In the rows, 128 means zero.
Known rows, with every way that one mark hangs from another:
(Z_622 (Z_343 (Z_163 Z_51 Z_367))): [140 174 132 136 145 125 148 167 112  99 114  91 176 151 117 160 127 115
  63 145 119 174  79 154 132 134  99 119 120 148 128  97 161 140 149 131
 128  93 140 146 121 144 113 145  91 108 129 134 148 113 102 132]
(Z_163 Z_51 (Z_367 Z_836)): [142  66 152 122 115 146 136  94 112 131 136 100 106 136  90 154 157 141
  99 146 124 116 102 118 167 108 104 135  84 103  94 100 116 110  98 151
 116 120 103 128  94 163 126 140 119 122  95 113 152 152 100 173]
(Z_650 Z_474): [120  83  97 156 123 152 144 121 118 175 147 126 131 125  99 135 143 133
 177 129 159  89 128 110 147 124 173 119 124 137 128 142 138  92 157 155
 141 149  95 150 128 137 160 130 154 117  88 106 112 185 155 131]
(Z_343 (Z_163 Z_51) Z_622): [138 141  70 150 111 156  97 149 130  53 142  99 117 168 107  63 200  94
 112 117 125 168  95 110  87 109 156  79 116 120 187 121 145 105 184 113
  95 203 129 121 158 107  68  99 137 133  92 121 120  89 118 106]
(Z_474 Z_612 Z_650 (Z_836 (Z_367 Z_163))): [162  44 137 155 157 146 140 118 146  75 155 163 129 152 101  94 157 105
 169 114 118 127 103  98 153 113 146 168 135 109 144 134 122 220  88  40
 121 100  93  35 140 134 148 158 199 119 110 121 113 204 141  49]
(Z_85 (Z_367 (Z_163 (Z_343 Z_622)) Z_836)): [151 139 112  90 164 143 125 103 112 121 118 128 125 116 128  50 160 116
 161 163  65 138 142  94  80 153  97 108 100 132 117 207 135 117  96 194
  90 185 119 114 129 159  97  39  98 119 105 131  92  73 121 119]
(Z_367 Z_85 (Z_163 Z_343)): [ 90 173 115 159 133 101 104 101 100 169 121 155 152 134 138 122  62  87
 161  91 149 116 188 150  64 141 110 118 161 161 129 193 183 125 156 149
 121 109 163 149  99  93 114 108 101 128 166 139  96 120 115 121]
(Z_51 (Z_163 (Z_343 Z_622) (Z_367 Z_836))): [131 131 185  91 139 108 134 123 115 119  87 133  53 100 133  98 106 129
  97 205  40 147 149 121 104 174  78 117  81  87  91 126 105 101  78 134
 128 157  74 121 218 140 125  79 143 165 140 146 130  78 143 148]
(Z_474 Z_650): [158  66 141 138 127 150 124 140 117 103 165 150 119 143 122 142 150 122
 169 158 127 111 131 111 160 142 159 190 128 120 133 101 106 140 162 124
 123 126 112 126 156 104 127 123 161 150  62 111 131 183 164 107]
(Z_277 (Z_163 (Z_343 Z_622)) Z_891): [128 169  87  85 178 123 110 183 108  85 134 132 142  78 212  50 184 146
 158 143  96 154 160 103  98 139 133  56 149 135 132  97  86 144 120 138
 110 188 127 123 170  82  88  55 128 134 154 127 152  47 130  98]
(Z_650 (Z_474 Z_612 (Z_836 (Z_367 Z_163)))): [124  53  93 172 145 142 152  92 155 155 143 134 144 140  88  93 149 114
 184  97 149 112  89 100 139 104 161 100 144 125 139 177 153 172  81  77
 139 117  86  62 110 166 175 164 187  96 139 108 105 188 133  79]
(Z_891 Z_277): [150  91 133 155  94 146  99 120 129 112 101 133 117 153 137 146 127 148
 115 122 144 114 163 152 116 106 149 135 145 124 129 115 116  95 149 158
 116 157 106 119 101 156 125 142 142 139  76 143  96 156 175 108]
(Z_277 (Z_163 Z_367) (Z_891 Z_51)): [115 177 122 122 134 119 128 182 149 113 125 140 148 112 197 168 181 159
 125 141 130 126 128 163 172 146 177 121 125 139  95  63  97 152  93  71
 170 142 145 111 111 109 109 119 134 106 175 110 152 129  97 134]
(Z_474 Z_612 Z_650 Z_836): [182  27 140 158 153 138 136 133 108  75 156 158  95 131  94 103 166 123
 188 115  81 146 108 107 149  98 143 163 156  87 112  99  91 177 126  38
 145 140  51  70 174 136 147 129 212 148  89 149 147 217 155  63]
(Z_85 (Z_367 (Z_163 Z_343))): [150 164 104 110 154 126 130 130 132 166 113 137 181 133 137 110 108 102
 164 125 114 142 148 110 114 163  98 168 144 170 123 203 152 114 132 189
 124 131 155 131  98 145 136  97  83 123 116 124 111 100 162 127]
(Z_277 Z_891): [157  85  94 143 138 125 120 145 117 133 147 126 128 105 171 148 140 136
 150  91 162 105 148 108 179 137 153 115 147 140 121 100  83 125 146 125
 142 145 120 167  96 109 119 105 126 143 119 129 156 130 177 132]
(Z_277 (Z_163 (Z_343 Z_622) Z_367)): [121 206 149  65 172 136 145 182 118 122 100 137 129 127 161  90 158 168
 114 173  65 178 144 133  92 147 119 104 134 131 100 114 120 138 100 143
 120 169 150 112 179 107 114  81 126 110 170 119 118  80  98 137]
(Z_622 Z_343): [158 103 147 135 148 120 147 155 117 136 117 135 134 137 136 157 121 154
 119 152 101 112 139 140 138 142 135 133 158 120 107 122 141 138 166 171
 101 103 100 158 110 104 141 121 118 152 119 141 111 157 139 135]
(Z_622 (Z_343 Z_163)): [137 157 134 164 149 131 133 171 131  89 124 116 153 156 147 138 109 143
 114 147 109 146  96 153 128 122 126 113 123 128 133 114 161 135 179 145
 122 128 118 173 143 108 105 105 125 144 114 168 123 119 137 101]
(Z_612 (Z_474 Z_650)): [140  72 145 114 151 149 165 153 109 120 170 144 116  97 112 141 156 145
 163 160  85  86  98  94 174 137 163 203 130 142 145 122  98 128 172 131
 155 142 114 144 190 124 151  91 173 123  67 117 132 158 180  92]
(Z_163 Z_343): [142 130 139 115 155 108 128 137 108 130 113 130 118 124 140 122 108 132
 163 127 111 121 157 121 125 140 124 137 129 112 126 141 136 138 139 170
 123 127 105 156 132  98 129 104 123 173 122 146 132 139 164 128]
(Z_277 (Z_163 Z_51)): [107 119 106 117  97 155 120 149 156 107 145 113 162 153 122 104 188 149
 126 139 147 135 117 136 144  90 120 128 131 110 130  96 142  87 181 162
 107 147 124 122 118 104 118 166 149 126 109  99 128 103  95 129]
(Z_650 (Z_474 (Z_836 Z_367))): [129  67 127 117 147 162 145 105 170 162 176 114 118 117  99 130 130 161
 186 120 174  74 108  84 194  97 171 116 128  97 160 144 123 149 108 122
 134 104  86 125 152 158 202 194 179 143 115 112 121 192 156 138]
(Z_367 (Z_163 Z_51) Z_836): [113  62 114 167 101 139 105  76 105 100 163 107 137 142  82 109 180  97
 129 133 136 102 125 112 134 115 102 136  81 108 116 142 166  98 132 153
  78 128  94 103  77 144  89 119 139 126  76  95 112 126  85 133]
(Z_891 (Z_51 Z_163) Z_277): [112 120 153 189  49  93  77 128 161  81  85 146  82 158 141 140 111 113
  99 171 116 112 168 185 109 153 169 150 127  87 132 107 129 110 156 100
 140 164  66  82 155 152 127 164 178 180 100 137  97 160 177 103]
(Z_85 Z_367): [175 102 102 107 120 158 146 138 165 167 124 134 136 149 112 144 129 166
 145 115 142 119 113 110 172 126 134 169 144 148 137 163 110  90 164 175
 135 155 151 166  96 154 163 133 103 136  88 135 110 140 181 153]
(Z_612 Z_474): [132  84 132 121 141 142 162 141 117 159 147 129 108  97 117 155 138 169
 139 122 106  87 100 104 161 127 157 157 142 139 137 150 114  90 168 157
 156 155 120 184 147 127 165  91 164 130 100 132 117 139 174 127]
(Z_367 Z_85 (Z_163 Z_51 Z_343) Z_836): [ 85 119 123 146 111 101  95  59  80 142 143 130 141 113 108 101 101  71
 142 103 144 106 159 134  62 108  78 104 104 117 128 169 178 118 128 170
  95 103 115 122  84 121  89 115 100 128 133 132 126 103  71 137]
(Z_891 (Z_277 Z_163)): [116 132 128 132  93 158 101 160 153  98 114 131 146 155 154 119 153 185
 112 147 126 136 154 169 114  78 126 128 143 123 122  93 127  82 152 158
 111 184 129 107 114 150 120 147 158 118 101 132 102 110 139  92]
(Z_836 (Z_367 (Z_163 Z_51 (Z_343 Z_622)))): [126 145  91  87 144 123 111 114 126  95 121 116 144 147 121  53 174  74
 122 133 141 135 152  75  85 165 139  87 125 121 191 176 150 184 103 168
  52 118 135  78 131 104  96 129 109 123 128  79  98  93 122 129]
(Z_51 (Z_163 Z_343 Z_367)): [123 161 169 117 131  93 143 151 129 158  83 137 107 109 127 150  57 126
 105 161  94 153 149 144 139 186  86 168 122 121  89 122 123 100 114 135
 159 100 103 152 171 127 166 131 132 166 158 147 146 117 176 154]
(Z_474 Z_650 (Z_836 (Z_367 Z_85 Z_163))): [111  89 149 147 143 149 113  89 160 117 182 160 137 127 114 136 100 109
 180 107 183  91 141 107 145 110 156 170 153 125 171 159 136 187 122  68
 110  70 163  94 130 113 146 181 154 135 125 113 113 172 113 108]
(Z_836 (Z_367 Z_85 (Z_163 Z_51 Z_343))): [ 92 164 100 122 110 101 107  86 142 165 129 125 175 143 129 104  78  69
 130  84 207 116 154 120  84 131 118 112 134 139 191 184 170 161 134 169
  92  57 179 120  83 101 130 177  75 122 161 110 117 109 111 144]
(Z_51 (Z_163 (Z_343 Z_622) (Z_367 Z_85))): [105 200 155 117 119  92 122 127 128 176  75 149  78 113 138 117  47 114
  94 137 108 157 177 143  70 187 114 113 153 137 132 151 109 105 134 112
 139 133 145 155 192 107 156 116 110 148 185 148 121  92 145 154]
(Z_650 (Z_474 Z_612 Z_836)): [153  34 100 181 142 139 147 115 114 149 142 129  96 113  80  95 159 133
 194  92 117 125  99 105 143  89 161  94 155 105 107 131 126 123 127  76
 165 164  47 100 148 158 186 142 204 124 118 138 122 208 147  83]
(Z_836 (Z_367 Z_85 (Z_163 Z_51))): [ 93 116  87 152  83 128 104  83 168 164 141 126 157 163 105 139 109  90
 113  73 232  91 136 124 122 112 148 130 143 154 191 182 167 146 156 152
  86  68 192 128  51 100 130 199  93 112 135  88 103 131 104 150]
(Z_343 (Z_163 Z_51 (Z_367 Z_85)) Z_622): [115 202  81 142  97 147 106 132 121 119 119 116 117 165 108 113 137 103
  83  89 165 180 101 141  74 110 140  72 140 160 173 127 141 102 166  94
 131 170 195 138 136 120  94 126  95  91 153 134 128  95  88 134]

Rows:
[127 133 115 137  95 125 120 106 121 184 119 125 129 141 100 185 108 122
  91  74 193 118 132 136 131 122 131 126 159 152 127 127 127 105 152 123
 137  98 179 153  79 126 150 180  84 109 149 121 137 152 110 180] => (Z_163 Z_51 (Z_367 Z_85))
[150  54 170 109 177 160 158 138 101 101 206 135 100  60 100 132 160 158
 193 146  69  87 102  79 177 106 144 187 142 108 137 115  94 133 146  90
 156 137  85 131 217 141 165 104 204 145  75 126 141 171 169  87] => (Z_612 (Z_474 Z_650 Z_836))
[189  26 147 125 152 143 152 125 156  79 151 153  95 142 115 106 144 145
 168 115 118 135  84  95 183  96 161 167 136  78 151 100  80 209  99  46
 133 108  71  69 166 135 171 183 204 155 104 140 130 218 174  76] => (Z_474 Z_612 Z_650 (Z_836 Z_367))
[140 148 178 147 160 133 162 149 117 100 121 110 133 141 134 163  98 162
  81 187  69 150  64 164 145 116  92 122  73 117  88 101 153 141 106 144
 128 111 110 154 129 153 105  98 123 117 122 181 142 118  96 124] => (Z_622 (Z_343 (Z_163 (Z_367 Z_836))))
[116 217 141  95 162  92 131 183 118 102 111 142 159  89 211 141 150 146
 137 150 108 145 147 158 135 162 144 106 118 134  98  75 110 194  73  92
 173 124 124  99 137  98  98  97 129 122 202 125 171 102  95 124] => (Z_277 (Z_163 Z_343 Z_367) (Z_891 Z_51))
[125 138 133 160 104  81 121 153 154 126 100 134 106 102 177 183 115 105
 105 147 132 110 145 153 171 205 167 145 120 128 101  77  85 131 105  54
 188 115 111 120 144 116 133 133 137 151 156 127 157 144 164 143] => (Z_277 (Z_891 (Z_51 (Z_163 Z_367))))
[ 94 108 180 155  79 106 137  86 147 189 107 147  68 128 117 183  40 150
  79 156 134 115 130 166 147 127  94 150 104 115  92 127 119  64 127 116
 156 111 120 172 133 139 167 155 131 142 137 169 130 119 130 177] => (Z_51 (Z_163 (Z_367 Z_85 Z_836)))
[108 128 153 118 129 119 139 148 139  95 144 126 124 103 199 156 184 179
 123 173 107 113 114 166 168 122 155 111  74 109  71  51 101 152  56  82
 167 149 100 102 107 126  93  96 147 115 149 137 155 121  71 133] => (Z_277 (Z_163 (Z_367 Z_836)) (Z_891 Z_51))
[140 183 119 138 134 164 130 164 133  90 108 122 111 170 127 118 151 139
 110 135 102 177 102 131 108 130 161 108 118 148 129 114 129 117 132  88
 135 199 171 140 158 122  86  78 127 106 129 139 119 116 126 115] => (Z_343 (Z_163 Z_367) Z_622)
[119 142 105 141 138 112 104 112  95 115 130 120 168 134 107  94 149  61
 151 110 133 131 161 107  93 148  98 134 125 136 131 166 172 128 134 168
  98 103 124 100  98 115  94 122 110 130 119  94 125 117 116 122] => (Z_367 (Z_163 Z_51 Z_343))
[130 141 160 129 137 124 152 132 105  89 135  83 142 143 106 153 130 130
  61 171  88 165  60 155 140 105  79 112  68 107 106  84 154 134 117 153
 119 102  99 137 128 160  94 126 105 110 105 153 148 104  72 138] => (Z_622 (Z_343 (Z_163 Z_51 (Z_367 Z_836))))
[115 111  70 116 118 140 110 165 135 110 164 103 178 104 164 105 204 139
 133 118 170 126 118 116 155  98 125 101 134 134 141  70  95 100 160 138
 116 142 135 133  99 104 101 139 132 120 119  92 156  72 118 130] => (Z_277 (Z_163 Z_51) Z_891)
[169  50 138 137 127 128 135 103 166 110 149 169  88 140 118 129  90 134
 167  84 151 121 102 120 141  82 160 140 164  91 169 126  93 214 112  33
 151 101 111  88 152 124 179 189 179 148 133 166 133 215 153  83] => (Z_474 Z_612 Z_650 (Z_836 (Z_367 Z_85)))
[121 163 166 117 105 158 118 162 153 122  84 133 155 149 150 157 138 190
  74 155 123 155 144 181 127  93 116 142 141 146  88  85 124  90 111 147
 128 158 159  96 105 173 132 157 133  93 126 128 114 112 118 110] => (Z_891 (Z_277 (Z_163 Z_367)))
[ 98 156 154 159 101 138 132 102 134 140 127 130 105 152 124 167  63 154
 103 121 134 142  84 168 120  82 114 111  82 134 111 130 149  97 131 108
 165 152 162 181 113 148 111 121 117 109 141 184 138 118  98 134] => (Z_343 (Z_163 (Z_367 Z_85 Z_836)))
[ 98 167  81 139 127 112  81  94  82 130 124 130 146 127 112  58 143  51
 132  88 147 141 188 111  19 142 121  69 169 153 171 190 165 134 158 151
  71 138 165 109 114  83  87  99  88 113 152  93  96  87  87 118] => (Z_367 Z_85 (Z_163 Z_51 (Z_343 Z_622)))
[147 118 187 102 157 113 157 113  98 138 108 130  92 110 135 147  98 157
 129 164  84 131 133 129 143 141  89 139  77 102  72 117 121 130  68 165
 136 112  92 140 129 145 124  90 122 141 136 157 149 138 126 155] => (Z_163 Z_343 (Z_367 Z_836))
[125 149  91 127 143 123 100 121  85  93 126 120 146 133 115  42 193  54
 143 119 106 147 172  88  57 164 119  92 147 135 154 166 158 135 136 155
  59 156 120  90 133  95  72  87 106 121 118  75 102  94 103 110] => (Z_367 (Z_163 Z_51 (Z_343 Z_622)))
[122 106 112 175  88  78 100 140 149 102 123 133  96 109 172 145 133  96
 137 151 138  87 154 144 163 184 177 130 130 106 134  86  98 130 140  61
 164 146  80 129 140  90 124 123 154 182 129 130 148 140 181 122] => (Z_277 (Z_891 (Z_51 Z_163)))
[145 123 124  99 147 123 140  95 119 148 128 116 153 119 126  98 114 123
 157 153  95 125 135 115 119 137  70 152  96 129 102 190 153 113  93 203
 115 137 113 128  98 176 111  74  98 131 103 144 116  89 137 126] => (Z_85 (Z_367 (Z_163 Z_343) Z_836))
[137  83 116 130 123 157 139  97 148 152 140 124 143 142 102 128 145 140
 144 136 119 109 109 118 150 122 108 167  97 138 100 189 144  81 120 180
 117 158 134 131  64 173 120  93 115 117  75 128  93 113 132 135] => (Z_85 (Z_367 Z_163 Z_836))
[122 171 128 106 123  96 128 108 108 185 106 125 134 120 114 154  79 106
 108  80 163 135 146 130  97 131 100 114 150 145 125 134 131 125 133 146
 136  79 164 154 110 121 147 154  72 123 174 125 146 130 110 171] => (Z_163 Z_51 Z_343 (Z_367 Z_85))
[124 190 128  78 181 115 146 180 115 140 116 128 172  75 203 132 126 166
 129 137 119 159 145 134 153 139  99 111 132 155  89  71  92 144  89 135
 158 116 151 143 130 113 122 103 113 110 178 127 175  70 122 128] => (Z_277 (Z_163 Z_343 Z_367) Z_891)
[156 156 121  77 154 117 129 136  93 122 106 112 107 114 112  96 171 101
 103 131  95 163 151  90  90 162 123  96 133 134 129 114 115 143  97 142
  90 138 126 102 157 115 112 102 103 127 146  96 133 119 118 148] => (Z_163 Z_51 (Z_343 Z_622) Z_367)
[109 158 112  91 124 123 117 153 128  99 129 108 162 125 133  85 160 132
 138 146 117 160 138 129 106 105  95 121 121 102 129 102 151 114 143 184
 110 126 107 113 145 101 111 144 138 144 127 115 141  88 106 132] => (Z_277 (Z_163 Z_51 Z_343))
[105 189  97 158  87 140 115 124 138 144 122 109 147 162 105 158  88 105
  88  74 176 158  95 153 113  96 121 113 126 159 153 121 156  97 178 101
 154 118 195 164 106 128 115 165  91  99 149 143 150 118 104 143] => (Z_343 (Z_163 Z_51 (Z_367 Z_85)))
[ 97 131 111 156 101 135 117  97 175 176 135 156 149 168 127 158  75 124
 123  91 211  94 147 139 131 127 163 133 153 152 173 197 156 138 148 142
 108  91 198 148  54 103 141 166 104 116 148 123  83 143 124 140] => (Z_836 (Z_367 Z_85 Z_163))
[104 159 125 172  87  64 109 125 145 172 101 154  99 100 175 192  71 105
 100 119 168  98 158 175 147 185 169 125 156 147 123 107 100 123 133  41
 195 109 141 156 123 101 143 147 110 140 191 145 152 142 145 151] => (Z_277 (Z_891 (Z_51 (Z_163 (Z_367 Z_85)))))
[167  51 166 103 156 158 131 127 171  82 179 137 111 125 118 136 136 150
 178 136 138  90 115  87 196 110 161 181 133  76 168  94  94 206 103  88
 118  83  92 104 178 129 164 185 184 171  86 126 141 200 168 110] => (Z_474 Z_650 (Z_836 Z_367))
[106 199 121 162 110 145 128 129 139 155 110 136 130 165 126 174  55 138
 108  91 165 151 103 171 120 103 138 126 131 165 131 134 146  99 163  96
 169 135 201 185 109 119 123 130 105 103 163 171 140 123 124 128] => (Z_343 (Z_163 (Z_367 Z_85)))
[118 137 154 101 112  97 130  73  95 163 120 118 107 104 115 142  84 112
 103 120 128 125 138 133 106 109  75 115 101 116 107 132 133 123  92 157
 126  88 129 147 108 152 130 140  82 130 152 149 153 121  92 173] => (Z_163 Z_51 Z_343 (Z_367 Z_85 Z_836))
[ 85 116 145 133 141 140 145  93 154 172 166 142 130  84 107 147  87 162
 145  74 164  61 115 108 143  90 146 136 165 141 181 206 153 145 136  98
 138 100 178 153 119 131 189 151 149 107 157 136 101 134 131 126] => (Z_612 (Z_474 (Z_836 (Z_367 Z_85 Z_163))))
[145 110  70 130 106 153 123 114 143 156 137 108 184 159  85 123 170  95
 133  99 166 132 120  99 133 132 115 165 138 173 144 187 147  80 170 179
  96 131 166 118  60 155 121 146  89 103  86  82 102 112 136 139] => (Z_85 (Z_367 (Z_163 Z_51)))
[157 173 150  84 170 122 136 145  93 133  99 139  98 119 139 110 135 138
 123 137  79 157 161 112 101 170 131 104 141 139 113 129 106 149  94 142
 116 153 141 122 162 114 116  75 107 130 156 128 122 131 135 140] => (Z_163 (Z_343 Z_622) Z_367)
[122 146  94  99 126 145 130 174 134 130 142  95 181 103 153 148 186 149
  96 117 168 142 114 121 177 116 116 117 127 167 112  52  83 108 112 127
 135 116 163 127  99 120 117 155 112  86 146  95 169  77 101 149] => (Z_277 (Z_163 Z_51 Z_367) Z_891)
[149 127  99  92 138 119 105 132  93  90 117 113  98 126 119  54 187  90
 137 125 108 144 152  90  70 150 130  81 139 107 154 136 124 143 147 166
  81 164  97 108 161 101  99  94 115 155 113 103 123 114 137 131] => (Z_163 Z_51 (Z_343 Z_622))
[118 148 124 103 147 141 142 187 132 140 132 120 169 102 178 162 152 181
 119 125 146 138 122 135 182 123 131 124 137 162  90  70  83 111 107 114
 152 134 167 141 110 119 126 121 117  94 159 115 159  92 120 132] => (Z_277 (Z_163 Z_367) Z_891)
[114 203 122 152 130 112 133 144 114 145 116 108 159 153 118 174  82 110
  58 103 152 168  90 175 106 115 104  98 142 162 150 115 161 126 169 125
 134  82 175 166 104 130 124 162  70  91 157 154 148 109  84 138] => (Z_622 (Z_343 (Z_163 Z_51 (Z_367 Z_85))))
[123  83 167  92 145 151 152 105 157 145 192 151 100  78 118 150  87 169
 174 119 146  64 103  90 174  85 164 172 154 110 196 134  94 178 136  81
 162  92 142 149 194 130 201 169 172 139 120 144 138 175 165 114] => (Z_612 (Z_474 Z_650 (Z_836 (Z_367 Z_85))))
[117 212 151 158 145 119 147 161 125 150 101 134 152 152 141 186  50 135
  83 118 130 159  99 186 117 124 119 110 150 166 129 129 159 134 166 117
 159  94 186 185 120 113 136 127  83 101 178 182 134 119  97 130] => (Z_622 (Z_343 (Z_163 (Z_367 Z_85))))
[115 153 179 169  64  99 103 129 159 108  61 146  86 149 148 180  98 126
  64 178 104 133 164 192 123 169 164 168 125 112 107  91 122 110 117  85
 155 143  90  78 152 171 143 170 153 156 131 127 112 163 155 125] => (Z_891 (Z_51 (Z_163 Z_367)) Z_277)
[139  76  88 128 103 153 121  86 135 138 155  98 159 147  80 104 178 107
 131 127 138 118  92  96 144 114  92 161  96 133 122 172 145  75 132 187
  99 140 123 113  60 186 114 126 101 116  63 105 110 100 108 151] => (Z_85 (Z_367 (Z_163 Z_51) Z_836))
[150 113 152  75 149 116 128 104  88  99 112 105  84 110 117  88 174 121
 101 158  68 144 132  96  97 137 101  86  82 102 107 111 106 149  74 154
  92 148  88  99 152 149  92  86 116 128 124 115 134 105  89 153] => (Z_163 Z_51 (Z_343 Z_622) (Z_367 Z_836))
[ 90 144 190 127 108  81 133  84 131 188  90 147  73  92 128 155  14 137
  95 163 105 129 148 163 113 152  67 133  92 100  78 142 130  84  98 134
 163  98 110 173 166 131 159 124 113 163 164 180 146 105 137 167] => (Z_51 (Z_163 Z_343 (Z_367 Z_85 Z_836)))
